Each row was made from one walk, in order. Every step used is in the known rows, and no mark comes twice. Write each row's walk.
Known rows
laruz puve zelem zofutif vifalu: -3, -45, -24, -53, 16, -7, 50, 12, -1, -13, -15, -22, 29, -26, -53, 20, 23, -11, -7, 5, 31, 42
zofutif vasu: -17, -17, -4, 2, -2, 14, 37, 12, -19, -3, 9, 38, 7, 2, 16, -3, -25, 15, -9, -19, 12, -8
puve laruz: 14, 8, 24, -28, -7, 8, 58, -5, 41, -21, 17, -2, 6, 9, -23, 49, -9, 24, -81, 26, 36, 35
mipu vasu zofutif: -25, 20, -13, 2, -13, 23, -8, 22, 34, 14, 13, 24, -4, -1, -1, 20, -34, 5, -25, 1, 5, -16
nudume vuga mipu vasu zofutif vifalu: -31, -24, -7, 3, -1, 33, -20, 47, -26, 22, 16, 11, 24, 19, 22, -11, -21, -20, 61, 16, 20, -43
zofutif vasu mipu: -5, 5, -18, 25, 8, 12, -3, 5, -21, 10, -2, 21, -26, -10, 20, -5, -31, 2, 4, -11, -9, -35
zofutif vasu mipu kirel: -10, 6, 12, 23, 23, -33, -19, 5, -16, 14, -19, 42, -54, -2, 13, 18, -25, -6, 12, -5, -3, -26
vasu zofutif zelem: -27, 10, -16, -8, 16, 23, 22, -9, 38, 17, 43, -11, 7, -18, 9, 5, -6, 18, -45, 1, 5, 49
puve zelem zofutif vasu mipu vuga: 8, 19, -4, 5, -5, -24, -16, -37, -8, 27, -24, 6, -13, -31, 0, -48, 3, -54, 5, -5, 12, 9
puve zelem: 11, -22, -2, -20, -44, 17, 41, 1, 27, -6, -10, -11, 8, -28, -10, 11, -36, 13, -57, -16, 41, 47
nudume vuga puve: 0, -19, -6, -6, -3, 44, -3, 15, -8, -24, 33, -24, 43, 36, 15, 32, 1, 52, 22, 0, -10, 1
zelem zofutif vasu mipu kirel: -22, 34, 6, 21, 34, -43, -27, -8, -16, 9, -14, 37, -39, -10, -21, 20, -7, -17, 9, -6, -11, -11
laruz puve vuga mipu: 31, -5, -3, -20, -3, 7, 21, -2, 24, -30, 31, -36, -17, -12, -30, 22, 22, -35, -18, -16, 12, -4
nudume vuga mipu: -5, 1, 20, 11, -38, 42, 0, 12, -14, -24, 44, -23, 29, 14, 22, 9, -31, -1, 10, -12, 15, 2
laruz puve vuga nudume: 23, -31, -9, -18, -9, 14, 54, -5, 8, -30, 39, -24, 1, -43, -23, 27, 57, 14, -6, -16, -24, 3
vuga mipu kirel: -13, 4, 54, 13, -17, -31, -4, 20, 11, -20, -10, 21, -34, 14, 3, 28, -34, -3, -13, -17, 17, 6
vuga nudume: -13, -20, 21, 13, -40, 20, 46, 18, -10, -28, 19, 7, 18, -24, 15, 11, -4, 58, -12, -23, -29, 5
nudume vuga: -5, -5, 6, -10, -25, 58, 24, 1, -8, -16, 54, -15, 47, 1, 17, 33, -23, 23, -15, -11, 20, 19
nudume vuga puve zelem zofutif vasu mipu: 2, 8, -54, 16, 19, 7, -47, -14, -34, 10, -4, -21, 18, -1, -20, -15, 8, -7, 55, 10, -24, -12
mipu vasu zofutif zelem: -37, 9, -14, -9, 18, 17, 0, 11, 24, 34, 29, -2, 15, 5, 25, -11, 1, 15, -35, 24, 21, 29
zelem zofutif: -18, 30, 10, -12, -7, 9, 29, -8, 15, -30, 25, 2, 35, -13, -44, 34, -12, 17, -54, -23, -2, 43

Write each row's walk
21, -6, 10, -26, 13, -1, 31, 10, 37, -29, 2, -11, 8, 40, -23, 49, 11, 50, -47, 37, 5, 19 | vuga puve laruz
10, -1, 35, 29, -36, 4, 11, -6, -13, -2, 0, -1, -17, -31, 43, -26, 9, 9, 11, -14, -33, -21 | vasu mipu vuga nudume
-9, 16, 13, 34, -9, -20, -6, -23, -38, 4, -2, 16, -3, -32, 18, -47, 29, -9, 39, -10, -49, -21 | zelem zofutif vasu mipu vuga nudume
28, -25, -17, 4, -8, -18, -23, -8, -2, 24, -45, -4, -24, 6, 24, -46, 5, -11, 31, 2, 3, -12 | zofutif vasu mipu vuga puve zelem
22, 1, 17, 9, 3, 0, -24, -1, 11, 3, -15, -10, -21, 25, 31, -7, 7, 15, 9, -5, -21, -23 | vasu mipu vuga puve
-6, 8, -24, 13, 32, -35, -62, -11, -29, 15, -19, 1, -15, 8, -24, 8, 15, -15, 62, 14, -11, -5 | nudume vuga puve zelem zofutif vasu mipu kirel
-17, 2, 27, 8, -35, 8, -12, 44, -7, -3, -7, 9, 6, 36, 24, -14, -33, 5, -15, 1, 29, -21 | vuga mipu vasu
19, 9, -23, -14, 14, -30, -10, -39, 3, 23, -22, -16, -23, -34, -11, -26, 37, -65, 10, 8, 9, 3 | laruz puve zelem zofutif vasu mipu vuga
14, -7, 0, 15, 17, -11, -28, 1, -14, 14, -22, 10, -27, 30, 40, -30, 12, 5, 40, -1, -25, -43 | zofutif vasu mipu vuga puve
-3, 33, 8, 13, 8, -16, -15, -32, -16, 19, -2, 19, -12, -14, 10, -33, 6, -41, 7, -10, -7, -14 | zelem zofutif vasu mipu vuga
11, -18, 27, -12, -7, 1, 8, 5, 15, -10, -6, 1, 5, 32, 27, 0, 10, 27, -4, -11, -5, -1 | mipu vuga puve
17, 18, -8, -4, -5, -22, -28, -26, 20, 0, -30, -32, 6, -10, -35, -13, 17, -16, -7, -2, -7, 29 | vasu mipu vuga puve zelem zofutif
-24, 25, -10, 17, -26, 32, -43, 24, 9, 13, 33, 1, 14, 16, 12, 7, -33, -19, 25, 8, 5, -30 | nudume vuga mipu vasu zofutif
-7, -48, -12, -30, 11, -5, 21, 23, -11, -11, -29, -9, 38, 4, -42, -4, 9, 17, 13, -1, 13, 30 | vuga puve zelem zofutif vifalu
39, 13, 23, -12, 17, -17, -2, -14, 37, -2, -12, -17, -22, 36, 4, 19, 27, 8, -28, 43, 3, -5 | vasu mipu vuga puve laruz
20, 27, 2, -8, 42, -40, -16, -27, 9, 1, -17, -2, -9, 34, -23, -2, 49, -13, 2, 48, -13, -9 | zelem zofutif vasu mipu vuga puve laruz
7, 9, 14, 17, 0, -3, -2, -17, -14, 26, -8, 24, -29, -9, 45, -39, -11, -32, 8, -10, 6, -30 | zofutif vasu mipu vuga
2, 8, -44, 17, 22, -17, -36, -5, -16, 6, -31, -5, -6, -6, -30, -17, 2, -1, 29, 1, -28, -12 | vuga puve zelem zofutif vasu mipu
-13, -37, -5, -34, -6, 2, 42, 12, -11, -7, -17, -3, 40, -25, -40, -1, -12, -5, -15, -9, 36, 45 | puve zelem zofutif vifalu
3, 15, -4, 15, 30, -24, -37, -14, -15, 8, -18, 7, -8, 21, 4, -27, 27, -7, 37, -2, -36, -27 | zelem zofutif vasu mipu vuga puve
